Each row was made from one walk, in order. Every step used is in the known rows, and no mark comes twice. Write each row's walk.
Known rows
vefit, nafo, vamov, lafa, tefuf: [  8 -24   0  35 -15  21   3  23   6   1  -4   0  -7  13  21 -42   8 -16
  12  13]
nafo, vamov, lafa, vefit, supu, suba: [ 21 -32 -31  14 -21  -3 -29   1  -7  11 -41   2   7  13  39   5 -28 -10
 -32  27]
tefuf, lafa, vefit: [-11 -12 -41  15  -9  10  -8  22 -12  -2 -18  -2  -1  -8  54   6 -10   1
 -21 -29]
supu, vefit, nafo, vamov, lafa, suba: [  3 -16   4   5 -28  22 -19  37  37   1 -19  -7   7  12  43 -36 -15 -25
  14  -4]
lafa, vefit: [-13   7  -9 -35  -4   2 -19  14  -6   8 -15  -1  -2   1  29  12  -1 -23
 -18   3]
lafa, vefit, supu: [  5  10  -9 -51  -8  -3 -45   7  -4  -4 -10   3  19   7  28  38  -2 -21
 -14   9]
supu, suba, lafa, vamov: [ 10 -33  -1   0 -22  13   2   9  11   7   8  -6  10 -13  35 -14 -47  -4
  18  -8]
suba, lafa: [-20 -18 -31  20 -16  14  21  -4   6   8 -20 -30 -10  26  20 -10   4   3
   8 -33]
suba, lafa, vamov: [-13 -23 -34  14 -10  29  18 -10 -20   5 -32 -35 -19   0  24  -9  -3  -4
  -1 -45]
supu, vefit, lafa, vamov: [-16   3 -10   0 -30  24 -16  17  -3  14 -46 -31 -10  -4  45  -7   8 -32
 -20 -23]
vefit, lafa: [-23  -7 -12  23 -26  12  -7  -8 -17  18 -40 -37 -25   7  20  -6  29 -25
 -18  -9]
vefit, lafa, vamov: [-16 -12 -16  18 -20  27 -10 -13 -43  16 -52 -41 -34 -19  24  -5  22 -31
 -26 -20]
suba, lafa, tefuf, nafo, vefit, supu: [ -6 -11 -37  41   6  22  -9  16   7  -6  -1 -27  24  28  40   3   9  -1
  18 -32]
vefit, nafo, tefuf, lafa, vamov: [-13 -28   4  43  -3  26  -3  24  10 -17  21  -3 -14 -24  14 -28  25  -2
  38 -10]
vamov, lafa, tefuf, nafo: [-12  -8 -29  60  19   8  18  10 -19  16  -2  -7   1  29  23  -2  12  -2
  18  11]
tefuf, nafo, vamov, lafa, vefit, supu: [ 46 -21 -21  32  -6  12 -16  24 -23   7 -22  17  40   0   9 -20 -19 -22
 -22  15]
supu, vefit, lafa, tefuf: [-32  14 -12  21 -20  15 -16  22  15  12 -24 -29   1  12  51   4  18 -18
  -1 -16]
vamov, lafa, tefuf, nafo, vefit, supu: [  0 -10 -32  44  17   7 -11  14 -10   7 -12 -11  10  40  38   9  14 -12
   8  14]
nafo, vefit, lafa: [ -5 -16 -19  -5 -17  13 -53  17  10   4 -63 -45 -20  28  59  -9  28 -50
 -45  -6]
supu, suba, lafa, vefit: [ -1 -27  -3 -13 -29   3  -6  19  27  13   9  -4  16   6  46  -9 -43 -11
  16   2]

Which walk is each row?
[  0   6  19 -17 -28  19  -4  45  40   0   1   2  12  11  29 -33   2 -27
  17  -5]
supu, vefit, nafo
[-20 -15   7  21 -15  21 -24  41  47 -13  10  -9   8  -6  42 -21   1  -8
  42 -18]
supu, vefit, nafo, tefuf, lafa, suba
[ 53  -9  -2  -3   3  13 -46  38   5 -12  -8   9  51   8  17 -14  -5 -37
 -16   5]
tefuf, nafo, vefit, supu
[-35  -7 -36  45   5  16  18  -2   4   2   2 -32  -4  24  32   6  11  17
  26 -35]
suba, lafa, tefuf
[-28  -7 -31  48  17   2  15  -3 -13  15  -9 -16 -18  35  30  13  17   6
  15  11]
vamov, lafa, tefuf
[ 11   4 -11  64  28  13  -8  21 -14  -9  28  14  39 -18  12   0  -6  12
  13   0]
lafa, tefuf, nafo, vamov
[-19  -9 -33  56   8  23  21  12  -1   3   8 -22  15  18  25  -8   6   9
  27 -35]
suba, lafa, tefuf, nafo
[-40 -24 -33  57  13   0 -23   6   5 -12   6 -10 -11 -21  31  26  21  24
  14 -11]
nafo, tefuf, lafa, vefit
[ 34 -25 -11 -37 -14   8 -73  19  26 -17 -28 -19  22  19  61  14 -16 -34
 -20   1]
nafo, vefit, supu, suba, lafa, vamov
[-13   7 -15  38 -21  20 -20  31   9  12 -27 -21  16   4  49  -8   8 -21
 -10 -14]
supu, vefit, lafa, tefuf, nafo, vamov
[-22   2 -15  58  -3  21  -8   8 -25  13 -12 -29   0  -1  26  -3  31 -18
   2 -11]
vefit, lafa, tefuf, nafo
[ 20 -12  -2  -8 -15  -5 -37  -1  23 -13  29   2  44  11  26  35 -27  10
  33   7]
vefit, supu, suba, lafa, tefuf
[ -6 -22  -2  21 -13   4   1  14  28   5  32  -4  21   4  41  -3 -37  10
  38  -1]
supu, suba, lafa, tefuf
[  1  13  -3  51  33  12   0  23 -11  -7  40  12  36 -12   9   3   3   9
  28  -2]
lafa, tefuf, nafo
[ 14   1   2 -56 -16  -7 -51  14   9  -2   6  11  30   0  37  34 -24 -22
  -4  21]
lafa, vefit, supu, suba
[  0 -23 -34  21 -20  19 -11  35  -5  -5 -19   2   0 -11  57 -17 -10  -9
 -19 -25]
tefuf, lafa, vefit, nafo, vamov
[ 42 -24 -18  52  -3  14   4  22 -21  10 -19  15  31  -2   0 -37 -19 -15
 -18  10]
tefuf, nafo, vamov, lafa
[ 56 -23  -6  -2  -5  22 -44  40   2 -10 -11   3  51  -1  32 -20 -22 -40
 -11  -4]
tefuf, nafo, vefit, supu, suba, lafa, vamov
[  3  -8   1 -27 -20  17 -22  31   3   3 -15   4  -1  -2  34 -21  -1 -36
 -15   9]
lafa, vefit, nafo, vamov
[-21  13 -10  28 -18  20 -15  32  11  13 -19 -23  14   8  46  -6  15 -23
   0 -16]
supu, vefit, lafa, tefuf, nafo
[  9 -27  -4  22 -10  10 -13  31  32   3  24  -4  33   8  52 -15 -38  -7
  28  -1]
supu, suba, lafa, tefuf, nafo, vefit
[-17 -16 -20  -4 -15  11   9  17  -7  24 -32 -14 -27  40  38 -17  14 -36
  -3  18]
vamov, lafa, vefit, nafo
[ 39 -19  -5   8 -16   0 -41   8  16 -13  25  11  59   2  24  23 -36   6
  24   9]
vefit, supu, suba, lafa, tefuf, nafo, vamov
[-16 -18  23  26  -3  14  -4  21  26 -12  30  -1  -9  -7  -4 -27  33  -7
  46  11]
vefit, nafo, tefuf
[-21 -13 -33  -1  -6   1   5   4 -15  26 -40 -16 -26  38  38   4   8 -24
 -15  15]
vamov, lafa, vefit
